Each row was made from one small tree. The marks that hang from a mark follow it in brackets, in the order of their numbers. Every link used is in the known rows. Write each row's tree.
In the rows, 128 means zero.
Known rows:
q151(q401 q770): [148 121 127  71 138 129 141 125 102 102 141 137 138 121 121 138 131 133
 153 135 127 114 115 108 137 144 167 120 112]
q770(q151(q401) q399(q909(q717))): [166  62 138 121  79 144 115 122 111 131 136 137 172 104 133 139 106 147
  75 176 121 118 132 155 122 118 112 148 106]
q770(q151(q401) q399(q909(q717(q573)))): [164  65 138 121  77 136 115 123 108 133 152 128 181 100 139 138 107 141
  72 181 115 115 129 157 114 122 109 155 110]
q770(q399): [107  81 146 134 146 139 129 103 119 149 144 111 147 122 136 107 101 135
 103 157 129 141 123 140 145 136 131 138 114]
q717(q573 q909(q399(q770(q151)))): [134 141 133 172 110  88 119 160 125 170 188  60 186 102 134 162 112 110
 102 151 119  86 148 139 101 162  83 184 166]
q94(q251(q911) q401(q151(q770(q399)))): [101 175 106  71 127 128 123 140 162  83  91 207  60 148 112  71 149 121
 160  94 134 167 103 137 122 104 150  84 135]
q251(q911(q971)): [105 151 120 149 187 141 133  91 142 159 123 173  68 134 114  66 142 114
 174 100 125 142 121 110 156 112 133  77 108]
q909(q399(q770(q151(q401(q94)))) q717(q573)): [151  92 133 163  87 114 149 135 110 137 152  53 186 110 141 163 112 102
  82 161 114  93 131 131 100 139 102 178 118]
q717(q573 q909): [113 162 146 148 145  84 114 135 136 180 201  70 154 110 141 125 123 100
 122 144 117  97 139 125 109 169  95 171 183]
q94(q251 q401(q151(q770))): [109 186 106  55 115 115 126 150 160  82  97 183  68 155 115 105 145 123
 172  89 132 149 108 128 112 114 155 105 162]
q399(q770 q909(q717)): [154  58 143 178 111 133 121 140 108 181 129  61 186 165 122 183 136 149
  63 164 133 122 150 126 128 143 105 178 186]
q399(q909): [129  93 149 150 144 133 103 123 140 186 135  95 155 149 122 129 138 141
 105 131 134 130 144 121 138 134 113 149 182]
q87(q971): [126 151 148 108 175 120 149 106 114 155 117 159  94 135 129 106 119 104
 178 100 135 141 114 124 143 120 145 104 136]
q911(q251 q971(q87)): [ 83 204  85 144 184 156 156  98 131 121 113 160  47 134 106  98 116 113
 233  97  96 145 134  98 149 113 157  54 133]
q909(q399(q770) q717): [138  72 142 172 105 132 153 128 117 156 128  41 173 134 120 159 109  99
  75 157 123 105 137 129 123 138 103 181 141]
q399(q770(q151(q401(q94(q251(q911)))))): [146 134 114 138 126 117 129 146 106 117 113 173 111 129 133 172 132 157
 133 131 146 137 122 123 144 122 144 102  84]
q251(q911(q971(q87))): [ 92 159 112 141 196 159 137  88 144 138 113 170  59 124 109  56 142 103
 190 101 117 147 120 109 164 117 148  73 107]
q94(q251(q911(q971(q87))) q401(q151)): [ 89 210  83  82 148 138 126 126 182  80  73 217  11 151 107  55 159  97
 204  69 122 170 105 125 123  88 157  66 137]
q94(q251(q911) q401): [103 166 102  91 151 112 115 125 175 129  96 173  46 152 110  95 147 109
 146 101 125 179  95 125 135  96 142  84 135]
q971(q87 q911): [ 69 141 116 111 196 172 151 109 138 112 128 124  90 124 101  55 146  97
 198 110 104 150 116 115 184 126 172  88 127]
q909(q399(q770(q151))): [140  96 127 163 109 126 136 149 117 145 123 101 162 120 120 167 110 134
 109 138 136 111 137 134 135 129 118 148 114]
q770(q151 q399(q909(q717))): [149  68 150 135  84 144 115 123 112 152 143 129 180 107 133 136 101 157
  70 170 125 116 139 159 132 129  98 155 128]
q151(q401(q94(q251)) q770(q399)): [133 124 128  76 141 143 136 116 105  62 123 145 136 118 138 135 122 153
 139 128 130 144 117 124 131 132 169 106  75]
q909(q717): [120 112 156 130 136 125 144 102 128 165 147  82 130 135 131 114 120  97
 108 145 121 112 124 114 134 146 117 156 154]
q399(q770(q151) q909(q717)): [172  71 139 167  83 128 119 153 101 171 130  96 188 144 122 196 130 164
  70 163 134 109 151 134 128 139 100 171 171]
q151(q401(q94) q770(q399(q909))): [147  90 135  92 135 150 123 116 100  80 126 121 173 116 141 139 130 169
 121 134 135 134 129 122 131 141 156 124  91]

Which tree is each row?
[169  74 139 168  81 118 118 154  99 177 153  84 201 140 129 194 130 155
  65 173 125 103 147 137 116 145  96 179 177] : q399(q770(q151) q909(q717(q573)))
[153  61 143 179 108 121 121 141 106 187 153  48 198 160 129 180 135 142
  60 173 123 117 145 128 115 150 101 187 193] : q399(q770 q909(q717(q573)))
[147  86 138 167  83 113 151 139 107 158 162  49 192 115 131 164 104  98
  75 172 109  89 132 138 104 144  95 188 141] : q909(q399(q770(q151)) q717(q573))
[117 145 142 165 131  91 117 141 142 178 192  47 173 105 134 129 116  90
 109 144 115  91 145 133 101 161  83 185 178] : q717(q573 q909(q399))
[101 190 105  68 131 121 123 142 166  88  89 210  49 153 110  74 157 117
 173  83 136 163 104 129 124 104 151  82 145] : q94(q251(q911) q401(q151(q770)))
[112 172 106 110 181 142 129  97 146  83  97 162  55 129 135 100 148 112
 184  93 128 157 113 103 139 106 168  74  74] : q151(q401(q94(q251(q911(q971(q87))))))
[136 155 126  72 151 128 137 123 113  73 121 152 115 127 134 141 138 144
 165 107 133 135 116 105 134 135 172  99  93] : q151(q401(q94(q251)) q770)
[ 87 180 141 140 188 126 119 105 154 124 108 156  72 139 145  97 142 135
 156  82 148 166 122 112 152 120 140  81  99] : q401(q94(q251(q911)))
[134  74 155 107 120 150 134 121  98 137 151  98 195 125 119 133 111 156
  96 159 122 118 136 136 138 157 129 157 153] : q151(q770(q399(q909(q717))))
[142 164 124  98 123 116 121 128 129 104 122 186  94 105 142 140 129 143
 159 110 139 124 118 120 136 116 143  94  81] : q770(q151(q401(q94(q251))))
[128 128 135 174 128 113 121 150 133 163 140  66 159 121 118 163 117 118
 106 134 139 103 156 131 129 151  94 171 159] : q717(q909(q399(q770)))
[104 187  90  72 130 136 130 131 161  75  84 218  43 151 107  69 150 121
 184  80 124 165 107 134 118  93 151  73 132] : q94(q251(q911(q971)) q401(q151(q770(q399))))
[123  94 151 157 114 118 148 113 132 169 168  30 175 120 132 114 108  70
  85 158 103  97 128 129 105 143  95 187 156] : q909(q399 q717(q573))
[182  72 131 158  78 117 118 153  98 163 148  90 194 140 130 196 135 150
  68 176 122 104 141 134 110 138 104 174 163] : q399(q770(q151(q401)) q909(q717(q573)))
[144  74 145 135  95 142 108 129 114 150 141 146 174 104 132 136 103 169
  85 161 131 123 139 159 138 125 108 141 121] : q770(q151 q399(q909))
[141 138 128 165 108  88 119 159 124 160 184  63 181 100 135 164 117 105
 104 155 117  86 145 137  97 157  89 181 157] : q717(q573 q909(q399(q770(q151(q401)))))
[139 153 126 160 119 111 117 157 136 132 126  97 141 116 126 173 122 126
 116 119 141 110 153 134 122 137  98 152 133] : q717(q909(q399(q770(q151(q401(q94(q251)))))))
[157  87 137 121  87 145 112 120 118 110 123 144 156 107 143 143 113 156
  83 155 128 131 133 153 121 111 116 133  93] : q770(q151(q401(q94(q251))) q399(q909(q717)))
[157 111 117 131 112 114 133 150  97 130 126 150 136 125 130 184 124 155
 127 147 143 117 125 123 140 134 144 125 100] : q399(q770(q151(q401)))
[108 178  87  93 154 120 121 116 176 122  90 183  30 154 104  92 149 108
 170  88 116 176 100 121 129  87 144  72 130] : q94(q251(q911(q971)) q401)
[ 87 191 146 102 144 144 132 131 130  54 106 185 104 136 153  86 137 157
 177  76 156 139 136 129 128 137 153  98 110] : q401(q94(q251) q151(q770(q399)))
[ 77 213 144 123 159 129 123 126 155  80  98 183  66 147 157  78 150 134
 189  59 162 143 134 117 128 125 146  91 120] : q401(q94(q251) q151)
[ 75 224 132 134 173 138 125 115 160  81  89 210  41 146 150  53 159 130
 206  46 158 150 134 115 132 112 145  67 105] : q401(q94(q251(q911(q971))) q151)
[155  84 133 161  80 113 151 139 107 147 158  54 187 114 131 164 107  93
  77 173 108  90 129 136 101 138 100 185 131] : q909(q399(q770(q151(q401))) q717(q573))
[134 166 114  78 161 139 137 113 118  70 114 171  96 127 127 124 144 141
 183  95 129 141 116 103 136 122 170  79  81] : q151(q401(q94(q251(q911(q971)))) q770)
[149  81 139 166  86 131 151 137 112 149 129  66 174 122 121 168 106 110
  80 157 123  96 139 135 124 135 100 176 130] : q909(q399(q770(q151)) q717)
[121 126 117  76 108 129 116 139 145  95 107 146 128 132 126 100 147 146
 143 108 140 130 122 129 115 134 144 130 157] : q94(q401(q151(q770(q399(q909)))))
[149  96 131 126 107 145 102 123 124 110 116 176 141 106 141 127 120 167
  97 143 136 145 130 153 133 104 122 108  77] : q770(q151(q401(q94(q251(q911)))) q399(q909))
[121 166 112 115 176 129 127  99 145  99 104 163  60 135 140 107 147 118
 172  93 134 156 114 104 132 103 158  77  75] : q151(q401(q94(q251(q911(q971)))))
[138 115 118 162 121 129 132 145 126 123 106 128 135 122 123 156 121 132
 118 124 140 130 130 133 135 112 125 121  88] : q909(q399(q770(q151(q401(q94(q251(q911)))))))
